Each row was made from one small tree. Brackets hold a mark, then the marks that hang from it, in the order of their numbers. Every link used is in the known rows. Write each row's tree.
Known rows
(J_747 (J_104 J_271) J_283): 0.305 -0.577 0.315 -1.124 -2.131 -0.887 -1.453 -0.534 3.360 0.153 1.683
 0.322 1.270 -0.931 -0.418 -0.986 0.329 -1.131 0.367 -1.373 -0.686
(J_104 J_271 J_747): 1.315 -0.180 0.018 -1.703 0.278 1.121 1.044 -0.852 -0.129 0.945 1.304
 0.606 -0.376 -0.419 -0.499 -1.321 -0.223 -2.254 0.020 -0.330 0.135
(J_686 (J_271 J_52) (J_283 (J_747 J_104))): -1.110 0.731 1.276 3.061 2.369 4.041 1.823 2.160 -2.157 -0.694 -2.663
 -1.837 0.176 1.431 0.381 0.505 0.339 1.808 0.563 -1.517 -0.405
(J_686 (J_283 (J_747 (J_104 J_271)))): 0.004 0.874 0.152 0.976 -0.125 2.031 0.758 0.380 -1.910 0.367 -0.412
 -2.353 -0.030 0.184 0.293 -1.507 0.111 -0.342 0.037 -0.653 -0.487
(J_104 (J_271 J_52) (J_747 J_283)): 1.093 -1.419 1.304 -1.519 -0.179 0.880 0.770 0.031 1.712 0.424 1.203
 2.459 0.398 0.239 -0.629 -0.118 0.350 -0.896 0.250 0.333 0.028
(J_104 (J_747 J_283)): 0.815 0.542 1.096 -1.378 -1.953 -3.567 0.846 -0.254 1.035 3.783 -0.754
 0.501 0.055 -0.195 0.135 -1.561 -0.254 -0.428 1.052 0.210 -0.968
(J_686 J_271): -0.445 1.062 -0.034 0.342 1.700 -0.834 0.489 0.321 -0.964 0.699 -2.764
 -0.756 -1.048 0.234 0.535 0.251 -0.264 0.828 0.515 -1.704 -1.367
(J_52 (J_283 (J_747 (J_104 J_271)))): -0.359 0.585 -1.867 0.521 -3.039 0.049 -0.260 0.412 -1.122 0.348 0.195
 -2.021 -1.539 -0.936 -1.025 -2.354 0.117 -0.461 -0.404 0.487 -0.022
(J_52 (J_283 (J_747 J_104))): -0.543 1.181 -1.650 0.650 -3.575 -1.604 -0.094 0.533 -1.320 1.682 -0.707
 -2.509 -1.465 -0.892 -0.513 -2.388 0.015 0.159 0.025 0.655 -0.223
(J_747 (J_104 (J_271 J_52 J_686)) J_283): -0.075 -1.525 0.610 -0.339 -1.284 0.457 -1.298 -0.219 3.539 -1.678 1.498
 1.580 2.324 -0.140 -0.720 1.003 0.344 0.152 0.145 -0.252 0.223
(J_686 J_271 J_283): -0.742 0.606 0.619 2.298 3.717 -0.309 1.644 1.476 -2.337 0.422 -3.636
 -1.628 -0.633 1.176 0.586 -0.227 0.160 1.440 0.387 -1.805 -2.058
(J_52 (J_283 J_747)): -0.437 1.275 -1.740 0.319 -2.985 -2.698 0.210 0.495 -2.366 1.893 -1.836
 -2.016 -2.618 -0.480 -0.306 -2.154 -0.077 0.883 -0.182 1.288 -0.806
(J_271 J_52 (J_283 J_747)): -0.513 0.851 1.743 -1.348 0.995 -1.241 1.025 1.194 -0.727 -1.011 -0.314
 -0.197 0.242 1.337 0.896 0.139 0.002 2.046 0.474 1.837 -1.118
(J_271 (J_52 J_283)): -0.134 -0.515 -0.438 -0.194 -0.568 -3.349 -0.323 0.894 -0.382 1.374
 -1.189 0.136 -1.289 0.092 0.293 0.204 0.441 1.351 0.226 0.907 -0.872
(J_104 (J_271 J_52)): 0.689 -0.833 0.018 -1.744 1.218 0.986 -0.482 -0.440 0.233 -0.969 0.718
 1.255 -0.897 -0.078 0.246 1.043 0.270 -0.350 -0.240 -0.216 -0.343
(J_104 (J_271 J_52) J_747): 1.300 -0.978 0.660 -1.525 0.942 2.061 1.124 -0.217 0.249 0.355 1.454
 1.654 -0.154 0.129 -0.364 0.099 0.135 -1.492 0.125 0.037 0.523
(J_17 J_283 J_747): 0.338 0.008 -1.167 -0.198 -0.812 -6.916 -2.408 -1.540 0.619 4.174 -2.166
 1.666 -2.731 -1.239 1.686 1.143 -0.379 -0.051 -0.743 -0.259 -0.168
(J_283 (J_747 (J_104 (J_271 J_52)))): 0.233 1.011 -0.040 -0.814 -2.025 3.391 -0.264 -0.357 -0.343 -0.180 1.000
 -1.051 -0.237 -0.520 0.086 -0.320 -0.110 -0.623 0.151 -0.413 0.893
(J_17 J_747): 0.519 1.410 -0.111 0.037 1.117 -4.473 -1.196 -1.421 -0.821 3.238 -1.526
 1.035 -2.260 -0.592 1.449 0.864 -0.360 -0.310 0.350 -0.396 -0.560
(J_283 (J_747 (J_104 (J_271 J_52 J_686)))): -0.093 0.688 -0.291 -0.272 -1.765 3.823 -0.112 -0.443 -0.375 -1.213
 0.723 -0.679 0.434 -0.168 -0.250 0.337 -0.291 -0.099 -0.104 0.235 1.305
(J_271 J_52 (J_283 (J_747 J_104)) J_686): -1.210 0.223 1.394 0.027 1.024 0.400 0.934 0.973 0.228 -3.252 0.368
 0.082 2.673 1.638 0.029 1.218 -0.258 2.488 0.219 2.368 0.467

Which tree is each row?
-0.046 1.201 -0.767 -0.438 -2.134 3.260 -0.187 -0.864 -0.685 -0.690
 0.575 -1.235 0.168 -0.488 -0.332 -0.445 -0.530 -0.584 -0.171 -0.017
 1.056 => (J_283 (J_747 (J_104 (J_271 J_686))))
0.041 -0.653 -0.275 0.439 0.654 1.476 -0.409 -0.417 0.688 -1.437 1.187
 -0.677 1.807 -0.197 -0.420 -0.154 -0.022 -1.045 -0.173 -0.927 0.237 => (J_747 (J_104 (J_271 (J_686 J_283))))
0.663 -1.655 0.769 0.485 2.734 3.013 2.073 0.295 -0.790 -1.460 0.580
 1.611 1.304 1.241 -0.796 0.873 0.076 -0.383 -0.319 0.999 0.798 => (J_104 (J_271 J_52 (J_686 J_283)) J_747)
0.180 -1.034 -1.504 0.655 -0.579 -3.159 -2.846 -1.758 1.998 1.169 0.222
 2.118 -0.768 -1.385 0.442 1.523 -0.299 -1.088 -1.282 -0.636 1.384 => (J_17 J_283 (J_747 (J_104 (J_271 J_686))))
0.741 -1.164 1.670 -1.801 2.716 0.959 1.850 0.579 0.665 -1.723 2.399
 1.674 1.157 0.914 -0.524 -0.555 0.244 -0.954 0.038 0.918 -0.283 => (J_104 (J_271 J_52 J_283) J_747)
-0.300 0.318 -0.562 0.167 -1.663 -1.482 0.113 1.011 -1.453 1.230 -1.486
 -0.485 -1.901 0.173 0.261 -0.095 0.299 1.661 0.098 1.474 -0.302 => (J_271 (J_52 (J_283 J_747)))
0.223 -0.401 -0.531 1.157 1.012 -1.313 -1.579 -0.601 0.631 0.643 1.054
 1.450 -1.201 -0.906 0.006 0.755 0.448 -1.191 -0.188 -0.614 0.693 => (J_17 (J_747 (J_104 (J_271 (J_52 J_283)))))
0.110 -0.386 -0.669 -0.516 -0.446 1.159 -0.895 -1.060 1.419 -1.180 1.704
 -0.217 1.503 -0.661 -0.491 0.155 -0.223 -1.298 -0.106 -0.884 0.587 => (J_747 (J_104 (J_271 J_686)))
0.708 -0.957 0.095 0.357 2.136 1.982 1.945 -0.289 -1.118 -0.856 0.474
 0.598 0.977 0.724 -0.931 -0.494 -0.240 -1.131 -0.429 0.679 0.432 => (J_104 (J_271 (J_686 J_283)) J_747)
-0.692 -0.052 0.725 1.753 0.743 1.698 0.863 0.792 -1.371 -1.040 -1.552
 -0.412 1.497 1.372 0.387 1.775 -0.091 2.233 0.143 1.202 0.527 => (J_271 J_52 (J_686 (J_283 (J_747 J_104))))
-0.014 0.677 -1.397 -1.057 -4.531 -2.449 -1.496 -0.690 0.642 3.053
 -1.109 -1.255 -1.075 -1.332 0.911 -0.878 -0.533 -0.051 -0.452 -0.276
 0.336 => (J_17 (J_283 (J_747 J_104)))
0.189 0.756 0.668 0.515 -0.931 -4.636 -1.950 -1.081 1.951 3.107 -0.397
 1.243 -0.424 -0.944 0.839 0.320 0.010 -0.436 0.768 -1.075 -0.374 => (J_17 (J_747 J_104 J_283))
0.185 -1.006 -0.580 -0.328 -0.742 0.794 -0.959 0.150 1.534 -0.746 1.991
 -0.121 0.498 -0.831 -0.502 -0.376 0.544 -1.170 0.000 -0.887 0.275 => (J_747 (J_104 (J_271 (J_52 J_283))))
0.002 -1.184 0.169 0.514 1.216 2.327 -0.327 0.006 0.999 -1.905 1.385
 0.128 2.189 0.192 -0.281 0.952 0.255 -0.394 -0.094 -0.635 0.601 => (J_747 (J_104 (J_271 J_52 (J_686 J_283))))
0.903 -1.425 -0.217 -0.529 0.331 1.163 1.187 0.470 -0.110 0.076 1.322
 1.248 -0.790 -0.004 -1.094 -0.857 0.416 -1.230 -0.262 0.701 0.428 => (J_104 (J_271 (J_52 J_283)) J_747)
-0.067 0.135 0.076 0.680 2.358 -1.563 -1.170 -1.135 0.918 -1.098 1.372
 1.431 0.556 -0.253 0.025 0.918 -0.120 -0.900 -0.245 -0.260 0.522 => (J_17 (J_747 (J_104 (J_271 J_283 J_686))))
-1.182 1.224 0.448 -0.116 0.206 -0.883 0.821 0.238 -0.281 -2.389 0.139
 -1.198 2.355 1.001 -0.193 -0.438 -0.673 1.524 0.068 1.844 -0.108 => (J_271 (J_283 (J_747 J_104)) J_686)
-0.341 -0.777 -0.082 -1.318 2.783 -0.563 0.330 -0.367 0.202 -3.858 1.125
 0.818 1.099 0.831 -0.522 0.129 -0.241 0.280 -0.759 1.253 -0.742 => (J_104 (J_271 J_283 J_686))
-1.041 0.443 -0.302 1.648 0.901 0.774 0.960 1.674 -1.855 -0.355 -2.971
 -0.525 -1.892 0.758 -0.190 0.470 0.234 2.083 0.144 -0.258 -0.615 => (J_686 (J_271 (J_52 (J_283 J_747))))
0.411 -1.246 -0.900 0.172 -0.406 -2.978 -2.905 -1.312 2.356 1.744 0.552
 2.410 -1.266 -1.455 0.868 1.697 0.126 -1.233 -1.026 -1.118 1.101 => (J_17 J_283 (J_747 (J_104 (J_271 J_52))))
0.282 1.450 -0.565 -0.859 -2.443 2.821 -0.273 -0.727 -0.602 0.212 0.849
 -1.654 -0.447 -0.871 -0.048 -1.190 -0.324 -1.129 0.088 -0.620 0.555 => (J_283 (J_747 (J_104 J_271)))
-1.251 0.951 1.500 0.536 3.033 0.895 1.649 1.788 -1.229 -2.191 -2.040
 -0.343 -0.232 1.685 0.337 0.687 0.031 2.518 0.443 0.021 -1.245 => (J_686 (J_271 J_52 (J_283 J_747)))
-0.179 1.397 0.440 1.043 -0.626 0.365 0.834 0.581 -2.084 1.741 -1.325
 -2.887 0.006 0.230 0.772 -1.473 -0.070 0.321 0.512 -0.517 -0.810 => (J_686 (J_283 (J_747 J_104)))
-0.189 -1.404 -0.920 0.393 -0.282 1.179 -0.787 -0.021 1.395 -1.913 1.730
 0.345 1.315 -0.399 -0.878 0.488 0.292 -0.412 -0.345 -0.052 0.845 => (J_747 (J_104 (J_271 (J_52 J_283) J_686)))
-0.551 0.048 0.624 1.493 1.476 0.887 1.153 0.762 -2.204 -0.728 -2.514
 -0.001 0.593 1.743 0.609 2.028 -0.159 2.769 0.016 1.837 0.092 => (J_271 J_52 (J_686 (J_283 J_747)))
0.461 -0.576 0.114 -1.080 -0.292 1.545 -1.027 -0.490 1.787 -0.371 2.076
 0.166 1.000 -0.731 0.038 0.316 0.272 -1.331 0.250 -1.471 0.338 => (J_747 (J_104 (J_271 J_52)))
